What can hang from each mark
z_95: z_28
z_425: z_864
z_698: z_864
z_68: z_95 z_557 z_864
z_557: z_425 z_864
z_864: z_68 z_425 z_557 z_698

Every row comes from one small tree of marks. The marks that hang from a mark follow it in brackets, in the order of their numbers. Every link used is in the known rows. Which tree was each row made from?
Known rows
z_698(z_864(z_425)): [ 17.0  -2.0  -3.5 -15.3   1.3 -19.6   7.0  21.2  -5.3 -12.4 -18.0  -8.7
   5.9   2.1 -14.4  16.9  -6.2  -3.7   1.5  37.7   5.4 -21.9  33.9   8.6
   8.9 -24.4  21.5]
z_864(z_68(z_95) z_425 z_557 z_698): [ 12.3  17.8  -0.9  31.3  13.4 -11.7  15.0  41.5  14.0  -6.4 -25.9 -26.3
 -11.2 -22.2 -35.1  44.2   6.7   4.1 -12.2  37.7  33.4  10.4  25.5  -1.5
  -6.1   0.7  -4.8]
z_425(z_864(z_68 z_557 z_698)): [  5.0  22.2   1.3  47.3  12.5 -39.1  27.8  39.7   0.9   7.6 -16.3 -26.8
  -8.9   6.0 -31.7  31.4  39.1  -9.5 -11.1 -17.1  28.9  32.9  -8.9   2.4
 -31.8  -4.9  11.3]
z_68(z_95(z_28) z_557 z_864(z_698)): [ 15.4  21.4  13.6  12.6   4.3   8.1  -6.1  28.0  11.8 -20.0  13.9   5.1
   6.9  -5.3   9.9  16.1  21.8 -23.9  -3.5 -29.8 -11.2  21.0 -32.2  -8.3
  11.8  -6.2  22.6]
z_425(z_864(z_68(z_95) z_557 z_698)): [ -0.1  17.9  10.0  48.8  14.1 -36.9  20.7  39.3   0.0   3.8  -8.7 -29.0
 -12.5 -14.1 -34.6  34.5  37.3  -6.9 -11.7  10.6  29.5  34.6   5.5  -1.1
 -41.9   8.9   5.2]
z_68(z_95 z_557(z_425)): [  0.4   8.5  24.2  25.7  10.1   6.4  -8.3  26.8   7.4 -17.1  11.2 -12.3
   1.3 -22.0 -10.7  11.4   1.6 -10.6  -6.5   1.5 -11.0  -2.7 -16.4   3.4
 -11.6  12.0  -0.3]
z_698(z_864(z_68(z_95) z_425 z_557)): [ 19.0   9.9   8.6  50.3  19.4 -24.6  20.1  31.3  -5.8 -11.3 -34.1 -16.1
   3.5 -17.5 -25.4  31.4   2.4   0.0 -15.4  70.4  48.7 -16.0  47.5   3.4
 -11.7  -8.4  11.1]
z_864(z_68 z_425 z_557 z_698): [ 16.8  21.9 -14.0  30.5  12.3 -13.0  20.2  40.3  14.1  -0.3 -35.9 -25.0
  -9.3  -3.3 -32.3  42.6   6.8   5.3 -12.7   5.0  38.5   7.5  10.3   1.5
   4.2 -13.2   1.5]
z_557(z_425 z_864(z_698)): [  9.1   9.3   1.3 -14.6   4.9  12.1  -0.7  18.5  11.4 -10.0   1.0  -9.0
  -8.9   7.9 -15.8  46.0  39.3 -15.8  -2.7  -6.0 -40.9  18.5 -60.0  -0.1
  47.5 -29.3   8.5]
z_95(z_28): [  9.4   1.7  13.0  14.3  -7.2 -13.8   6.0   9.6  -0.9 -15.8  -2.4  -3.4
  -9.7   2.6   3.9  11.1   3.4 -15.9  10.0   6.8  11.1  -4.5 -23.7  -1.6
  -0.4  -5.8  19.9]
z_698(z_864): [ 16.0   3.0   2.8   2.8   9.0 -26.0   0.1  13.7  -6.8  -8.7  -6.5  -1.6
   5.4   1.8 -14.7   6.5   5.6 -11.0   2.5  13.2   4.4  -6.6  14.8  11.2
   5.3  -9.3  19.9]
z_557(z_425): [  3.5  -1.8   7.8   3.3   7.5   3.1  -0.4  11.0   6.1 -10.9  14.7 -14.0
  -7.7  -0.4 -15.6  22.1   5.5  -4.0   1.3  10.0  -5.9  -2.0 -32.0   7.0
  -0.3 -10.9   4.0]
z_425(z_864(z_68(z_95) z_698)): [ -2.8   9.4  10.9  20.1  17.7 -35.7  11.5  22.9  -1.3   0.7   4.0 -10.9
 -18.0  -8.2 -31.6  21.1  32.7  -9.1  -8.6   2.2   4.1  32.3   4.0   0.6
 -49.1   6.1   4.0]
z_68(z_557): [  4.9  14.7   7.7  27.0   3.5  -4.7  -6.0  25.5   7.6  -8.3  -2.1  -5.7
   6.3  -0.2  -6.6 -11.1   0.3 -11.9  -3.9 -44.0  -4.5  -6.9  -9.0  13.8
  -6.3   9.9   6.8]
z_557(z_425 z_864(z_68 z_698)): [ 10.2  16.5  -0.2  17.1  25.3   9.9   6.9  12.5   8.5  -2.7  -5.2   4.3
 -13.8   8.4 -25.7  40.4  42.2 -14.6 -14.2 -10.9 -21.1  23.8 -62.2  -0.5
  30.8 -27.2   5.6]
z_698(z_864(z_557)): [ 19.5  12.3   5.6  29.9   4.6 -28.2   8.0  32.4  -6.3  -7.6 -21.1 -18.7
  11.7  -0.6 -17.1  22.4  14.3  -6.9  -0.1  22.7  29.4  -5.4  17.3  10.2
  11.2  -7.1  19.4]
z_698(z_864(z_68)): [ 14.3   6.9   1.7  33.8  29.4 -26.1   8.8   8.1 -10.1  -4.3 -12.6  12.0
  -0.7   0.2 -26.0   2.5  12.4 -10.1  -7.7   7.2  27.1  -3.9  11.8  11.6
 -10.3  -5.5  16.4]
z_864(z_425): [  6.1  -2.0  -3.0  -6.8 -10.5  -3.3   2.9  16.6  10.3  -9.6  -8.9 -20.3
 -10.1   1.9 -16.1  13.7 -13.0   1.8   3.1  21.0   0.6 -22.9  15.5   9.6
  -2.0 -10.7   2.9]
z_557(z_425(z_864(z_68 z_698))): [ -0.3   7.0   1.7  13.8  25.7 -22.7  22.4  22.2   0.4   1.9   5.8 -10.5
 -16.5   6.9 -29.5  37.0  34.4 -11.7 -10.4 -13.2  -0.8  30.5 -38.7  -2.7
 -25.8 -22.3  10.4]
z_68(z_557(z_425)): [  5.4  12.6   8.6  22.8  13.4   6.3  -0.5  24.2   7.8  -8.5   4.3  -6.5
   4.6   1.9  -8.3   8.3   3.5 -11.7  -3.7 -32.6  -8.7  -5.6 -32.7   7.4
   1.4  -4.6   4.9]

Write each row's tree
[  1.7  17.2  23.7  35.2  -4.7   8.0 -13.3  20.5   6.0 -13.7  -6.7 -10.2
   3.9 -17.0  -4.5  -0.5  19.6 -16.8  -9.2  -6.7 -29.6  -4.4 -11.6   8.4
   5.1  19.2   3.0]
z_68(z_95 z_557(z_864))
[ 11.2  13.8   4.8  15.9   4.1  15.1  -1.3  32.6  17.9 -12.4  20.0 -25.0
   2.3 -10.3 -17.7  51.3  31.0  -2.9  -7.5  24.2  -1.4  24.5 -34.4  -1.4
  20.6 -12.5   5.4]
z_68(z_95 z_864(z_557(z_425) z_698))
[ 20.7  14.6   4.9  60.7  33.3 -20.2  21.5  25.0  -8.4  -2.7 -18.9  -5.6
   5.6  -1.9 -26.5  34.4  20.7  -8.7 -13.4  28.0  43.8  -1.3  -8.4   3.6
   3.8 -20.8  15.1]
z_698(z_864(z_68 z_557(z_425)))
[  6.9   6.7  18.3  36.0   2.8   4.2  12.5   4.9  -2.0 -14.6 -27.3   3.6
 -14.0  -9.2  -3.8  25.0  14.5 -13.0 -12.3  53.0  -0.2 -14.1  -9.0  -7.0
   0.1 -12.3   9.2]
z_557(z_864(z_68(z_95(z_28)) z_425))
[  4.4   1.3   2.8   1.7 -10.5  17.8  -5.7   8.4  12.2 -14.2  18.8 -15.5
  -3.0  -8.3 -11.2  16.0   0.2   4.1  -4.9  49.0  -9.9 -19.7  11.0   6.4
 -10.2  -8.9   3.4]
z_68(z_95 z_864(z_425))
[  2.0  16.9  12.7  35.2  -0.1  16.9 -13.1  17.0  11.4 -12.4  20.5  -3.0
  12.3  -9.3  -3.2  -8.2   9.0  -9.6 -10.5 -19.1 -14.3  -4.0  -8.8  10.0
 -10.3  14.0   5.8]
z_68(z_95 z_557 z_864)
[  8.7  18.2   9.2  -4.7  -6.4   9.0  -6.9  39.1  16.1 -15.8 -16.2 -15.4
   1.1 -12.4 -10.1  22.2  12.0 -14.5  -9.4  -2.1 -37.2   1.2   3.8   0.7
  25.2  -4.3   5.3]
z_68(z_95 z_557(z_864(z_425 z_698)))
[ -5.3   1.4  11.8  35.6  24.0 -17.3  21.3  10.7  -4.7   1.3   7.0  -9.5
 -13.0   6.5 -23.2  24.6  27.5  -9.5 -11.4   5.5   6.5   7.2 -35.5   2.4
 -40.6 -15.2   7.9]
z_557(z_425(z_864(z_68)))
[  9.9  13.4  24.8  35.6   7.2  20.8   2.0  15.5   4.6 -23.1  22.9   3.7
   9.2  -5.2  16.6  20.9  18.1 -20.0  -8.4   1.5  -9.8   1.3 -52.0  -9.9
   4.7 -16.3  21.4]
z_68(z_95(z_28) z_557(z_425) z_864)
[ -8.3   2.4  20.5  45.3  11.6 -29.7  13.6   8.4  -8.8   0.5   4.0 -11.7
 -17.4  -9.8 -26.9   6.7  21.6  -6.6 -10.4  22.5  13.4  11.4   8.6   5.2
 -67.0  14.1   3.2]
z_425(z_864(z_68(z_95)))
[  7.4  15.2  28.0  64.0  30.9  -1.2  10.6  14.9  -2.8 -14.7  -4.7  11.3
  -5.0 -18.8  -4.7  13.4   9.7 -19.4 -13.2   3.4  19.0   3.3 -32.4  -8.5
 -25.7   2.6   9.2]
z_864(z_68(z_95(z_28) z_557(z_425)))
[  1.9  24.0   2.4  34.3  24.2 -31.2  17.9  34.2   2.4   7.1 -12.1  -5.9
  -5.3   9.4 -23.4   7.2  32.5 -17.5 -12.5 -61.5   4.0  30.3 -11.9   2.3
 -34.9  -2.9  14.0]
z_425(z_864(z_68(z_557) z_698))
[ 21.8  13.2  -2.7  47.2  19.4 -24.9  24.3  29.9  -6.9  -3.8 -40.7 -14.1
   6.5  -0.3 -25.3  28.6   5.4   0.2 -11.5  42.5  47.0 -20.1  31.6   6.4
  -1.0 -20.5  14.4]
z_698(z_864(z_68 z_425 z_557))
[ 10.8  16.1  15.2  24.7  12.4  -4.0   4.4  10.2   0.6 -12.3 -14.7   8.8
 -17.7 -10.6  -8.9  31.9  38.2 -19.8  -7.2  10.1  -8.0  25.7 -30.7  -8.6
  15.9  -6.5  12.5]
z_557(z_864(z_68(z_95(z_28)) z_698))
[  5.9   9.6   7.1  44.9  20.0  16.4   9.8  -3.2   0.4  -2.7  -7.6   6.1
 -11.4   7.9 -19.4  25.9  34.6  -9.9 -14.4   9.8 -12.5   0.7 -57.6   3.7
  10.7 -18.5   1.5]
z_557(z_425 z_864(z_68))
[ 16.7  12.7  11.1  33.8  28.1 -19.2  10.3  26.0  -5.2 -11.8 -24.7   4.2
  11.0 -14.8 -19.3   6.6  -6.1  -8.4 -16.1  24.5  21.4 -21.3  43.7   4.7
 -17.8  -5.8  15.2]
z_698(z_864(z_68(z_95 z_557) z_425))
[ -1.2   3.1  13.3  13.4  25.3 -22.3  14.4  23.2  -0.5  -3.7  12.8 -11.7
 -17.0  -9.0 -30.0  39.5  34.4  -9.1 -11.8  14.9  -0.9  29.6 -26.1  -4.4
 -35.0 -10.5   6.1]
z_557(z_425(z_864(z_68(z_95) z_698)))
[ -0.9   0.3   4.2 -14.3   7.8 -19.7  12.9  29.3   3.4  -4.7  16.0 -23.3
 -12.4   8.0 -22.0  41.4  30.3 -11.8   0.7  -4.5 -16.7  27.8 -34.1  -1.8
 -10.0 -23.9  13.9]
z_557(z_425(z_864(z_698)))
[ 12.5  23.3  -7.2   3.5  19.2  21.4  -3.2  29.5  20.3  -9.0  18.2   1.7
  10.1  14.8  -8.1  22.6  23.6 -17.4  -8.1 -59.3 -24.6  19.5 -57.0   3.4
  31.1 -28.3  15.6]
z_68(z_557(z_425) z_864(z_698))
[ 13.4  26.2  -9.4   5.9  11.2  13.6  -9.2  27.7  19.3  -5.3  10.4   0.3
  10.2  14.6  -6.5   1.9  19.2 -15.5  -6.1 -71.3 -18.9  15.3 -32.0   8.3
  19.4 -11.1  14.0]
z_68(z_557 z_864(z_698))
[  9.2  22.4   4.8   5.3  11.8  13.9  -1.2  33.8  14.8  -8.6 -10.9  -5.6
   3.2   7.2  -9.1  27.3  33.1 -23.3  -8.6 -48.5 -42.0  15.7 -56.5   2.5
  42.2 -20.8  12.5]
z_68(z_557(z_425 z_864(z_698)))
[ -1.1  14.3  11.4  73.4   9.1 -33.3  30.0  26.3  -5.5   8.2 -17.8 -26.8
  -8.2   3.0 -25.7  17.4  31.2  -4.5 -10.7   2.3  41.4  10.3  -3.5   6.5
 -49.0   3.6   6.5]
z_425(z_864(z_68 z_557))
[ 14.9  23.5 -15.3  -8.5   4.9  18.6  -1.2  36.7  23.5  -8.0  -1.3  -7.3
  10.6  16.2  -5.8  13.2   7.8  -7.3  -7.1 -47.7 -20.2   0.0 -14.9   4.2
  25.8 -29.2  15.3]
z_68(z_557 z_864(z_425 z_698))
[  1.7  16.6   2.7  13.9  -7.1 -36.0  16.7  47.3   4.4   1.5  -9.3 -39.1
  -5.4   4.4 -22.4  37.1  36.1  -9.7   1.5 -10.4   7.8  29.8  -5.6   2.9
 -15.9  -6.4  11.9]
z_425(z_864(z_557 z_698))
[ 16.5  15.4   8.3  46.2  43.3 -15.8  12.5  19.3  -6.7  -5.5 -14.6  16.0
  11.3   3.5 -17.5   8.3  13.5 -16.3 -16.3 -15.0  16.6  -5.1  -9.7   4.7
  -3.4 -15.6  18.5]
z_698(z_864(z_68(z_557(z_425))))
[  9.7  19.7   0.8  16.0  25.7  -4.5   4.1  36.9  14.0  -9.0 -17.9  -5.2
  -6.6 -17.1 -24.6  16.3  -1.9  -5.7 -18.3 -11.9   7.1   4.9  22.7  -1.7
 -11.7   1.1   0.2]
z_864(z_68(z_95 z_557) z_425 z_698)
[  4.7  18.2  25.3  67.0  22.5 -11.4   7.5  12.9  -3.5 -11.9 -12.1  11.3
  -4.1 -19.2  -3.6  -2.8   4.4 -18.8 -11.6  -8.0  24.1   0.3  -8.7  -4.5
 -30.2  17.0   8.7]
z_864(z_68(z_95(z_28) z_557))
[ 10.8  12.0   2.6   9.5  11.3   5.7   4.3  16.7   8.7  -8.0 -21.2  -5.4
 -15.8  -9.5 -23.5  33.7  24.4  -6.2 -15.7  26.7 -17.3   7.1  -2.4  -0.8
  14.5  -9.7  -0.1]
z_557(z_864(z_68(z_95) z_425 z_698))
[ 14.1  27.7  -6.6  49.5  22.4 -17.1  12.2  33.5  11.6   2.3 -21.3 -14.4
  -9.2  -4.6 -34.9  28.6  23.5  -4.0  -9.7 -20.8  37.9  24.6 -11.8   5.3
   0.1   3.3   1.1]
z_864(z_68 z_557 z_698)
[  7.7  16.3   6.7  75.1  23.5  -2.0  21.1  20.6   5.1  -1.1 -11.8 -15.5
  -6.1  -4.3 -27.9  30.3  18.0  -0.6 -14.9  13.5  38.9   3.3 -33.3   3.8
 -10.5  -3.4  -2.5]
z_864(z_68 z_557(z_425))
[ 14.9  24.4  -4.1  45.1  31.1  -8.0  17.7  34.1  12.8   1.2 -11.3 -18.1
  -9.0  -2.0 -33.5  47.5  26.9  -4.1 -13.3 -11.3  30.7  29.0 -36.5  -1.7
   9.5 -12.4   2.4]
z_864(z_68 z_557(z_425) z_698)
[  8.7  21.8  10.8  31.2  38.6  -3.1   1.2  29.8  11.5  -8.0   1.5   4.0
  -7.3 -20.4 -26.0  22.4  16.3 -15.1 -16.2 -28.1   1.1  24.7 -22.3  -1.6
 -10.5   6.5  -0.8]
z_864(z_68(z_95 z_557(z_425)) z_698)
[  7.0  19.7   5.8   5.5  17.1  21.9 -10.3  30.2  20.2 -13.6  26.0  -4.3
   8.5  -6.2  -7.0  24.8  22.1 -13.1 -10.9 -26.2 -29.4  22.7 -40.2  -1.3
  16.8 -13.6   9.5]
z_68(z_95 z_557(z_425) z_864(z_698))
[ 17.1   4.1  -4.1  17.6  25.0 -21.6  16.0  13.7  -6.1  -5.4 -22.8   5.3
   0.2   2.1 -23.2  13.3  -1.0  -4.7 -10.8  31.0  24.3 -20.1  31.5   6.1
  -7.8 -21.8  16.6]
z_698(z_864(z_68 z_425))
[ 20.4   7.8  -1.8  13.3  -1.1 -22.0  15.2  39.8  -0.7 -10.9 -30.2 -26.4
  11.2   1.1 -17.9  30.7   0.2   0.1  -2.0  49.3  32.6 -21.1  34.9   7.6
  15.8 -24.6  19.5]
z_698(z_864(z_425 z_557))
[ 14.0  16.2  -9.5   6.3  10.9   5.2   7.9  16.8  12.6  -0.9 -28.6   0.1
 -12.8   8.0 -24.3  29.9  25.5  -7.5 -13.3  -2.0 -14.7   3.9 -14.9   2.2
  26.5 -26.8   6.3]
z_557(z_864(z_68 z_425 z_698))
[  6.2   8.9   0.3  -7.1  -0.4   9.2 -13.7  15.9  16.9 -11.6  30.3  -9.0
  -4.6  -7.3 -16.2  21.3  21.7  -7.0  -4.1   3.3 -16.9  19.7 -12.0   5.8
   6.8   0.6   3.5]
z_68(z_95 z_864(z_698))
[ 17.6   8.0   6.5  28.2  13.2 -17.9  13.7  33.5  -4.7 -10.8 -11.4 -21.0
  10.9  -0.2 -18.5  36.7  18.0  -7.3  -1.9  34.3  22.6  -3.8  -4.9   6.5
  17.8 -21.2  19.6]
z_698(z_864(z_557(z_425)))
[ 21.0  13.7  22.8  66.3  21.2 -35.3  20.2  23.3 -15.5 -14.1 -27.1  -3.8
   3.1 -16.6 -12.5  28.1  18.7 -14.5  -8.0  51.1  54.8   4.3  17.3  -4.2
 -11.2  -1.6  21.6]
z_698(z_864(z_68(z_95(z_28)) z_557))
[ 17.8   1.5  14.6  23.1  21.0 -25.2  18.3  14.0 -12.7 -17.7 -22.3   7.6
  -3.2 -11.2  -9.9  25.4  -0.8 -11.3  -8.5  65.9  31.4 -16.9  33.5  -5.8
 -12.4 -18.2  22.6]
z_698(z_864(z_68(z_95(z_28)) z_425))
[  9.4  11.6  -3.2   1.1  19.2  -9.4   4.5  24.2  12.8  -9.0 -10.0  -9.1
 -19.2 -20.4 -30.3  29.4  -0.7   1.7 -10.5  25.1  10.3   7.3  22.6  -0.7
 -15.3  -0.4  -3.4]
z_864(z_68(z_95) z_425 z_698)
[ 11.3  19.3  -1.3  -8.7  -0.9  17.7  -7.6  34.9  23.0 -16.0   8.6 -10.5
   6.7  -6.7  -7.5  18.6   5.7  -6.6 -11.2 -13.3 -21.7   1.8   4.2   2.0
  10.9 -12.4   8.8]
z_68(z_95 z_557 z_864(z_425 z_698))
[  5.4  22.7  15.6  10.8   1.8   5.1 -15.4  31.4  11.3 -14.6  -5.7  -8.5
   0.9 -13.9  -8.1  12.0  25.1 -18.7  -7.0 -25.3 -37.0  16.2 -13.2   3.6
  22.3  11.0   4.1]
z_68(z_95 z_557(z_864(z_698)))
[ 12.5  23.7  16.7  37.9  29.4 -14.7   5.6  27.0   5.2 -12.5 -10.2  10.8
  -8.0 -16.0  -8.9  12.3  13.9 -25.0  -9.6 -31.7  15.5  26.3 -14.0  -9.9
 -10.4   8.7  13.0]
z_864(z_68(z_95(z_28) z_557) z_698)
[ 10.0  22.6   6.9  49.8  17.6 -16.9   6.2  33.5   9.3  -5.2 -12.5 -20.0
 -10.7 -24.7 -35.9  34.6  19.4  -3.6 -12.4   9.8  36.0  28.6   3.9   1.7
 -12.7  19.4  -4.2]
z_864(z_68(z_95) z_557 z_698)
[  4.9  12.2  30.6  33.8  -2.7  -9.1  -2.4  24.1   0.2 -23.7  -0.2  -3.4
   0.9 -18.1  10.6   2.5   0.8 -21.0   1.8  -2.7   2.9  -3.1  -5.3  -3.7
 -11.9  16.4  12.5]
z_68(z_95(z_28) z_557)
[ 15.8  15.7 -12.9  -2.9  -6.8  -9.4  11.1  50.7  18.9  -7.8 -26.2 -38.6
  -2.0  -3.4 -23.9  45.1   3.5   1.0   1.1  13.2  15.1   4.0  13.3   4.1
  24.7 -18.5   4.9]
z_864(z_425 z_557 z_698)
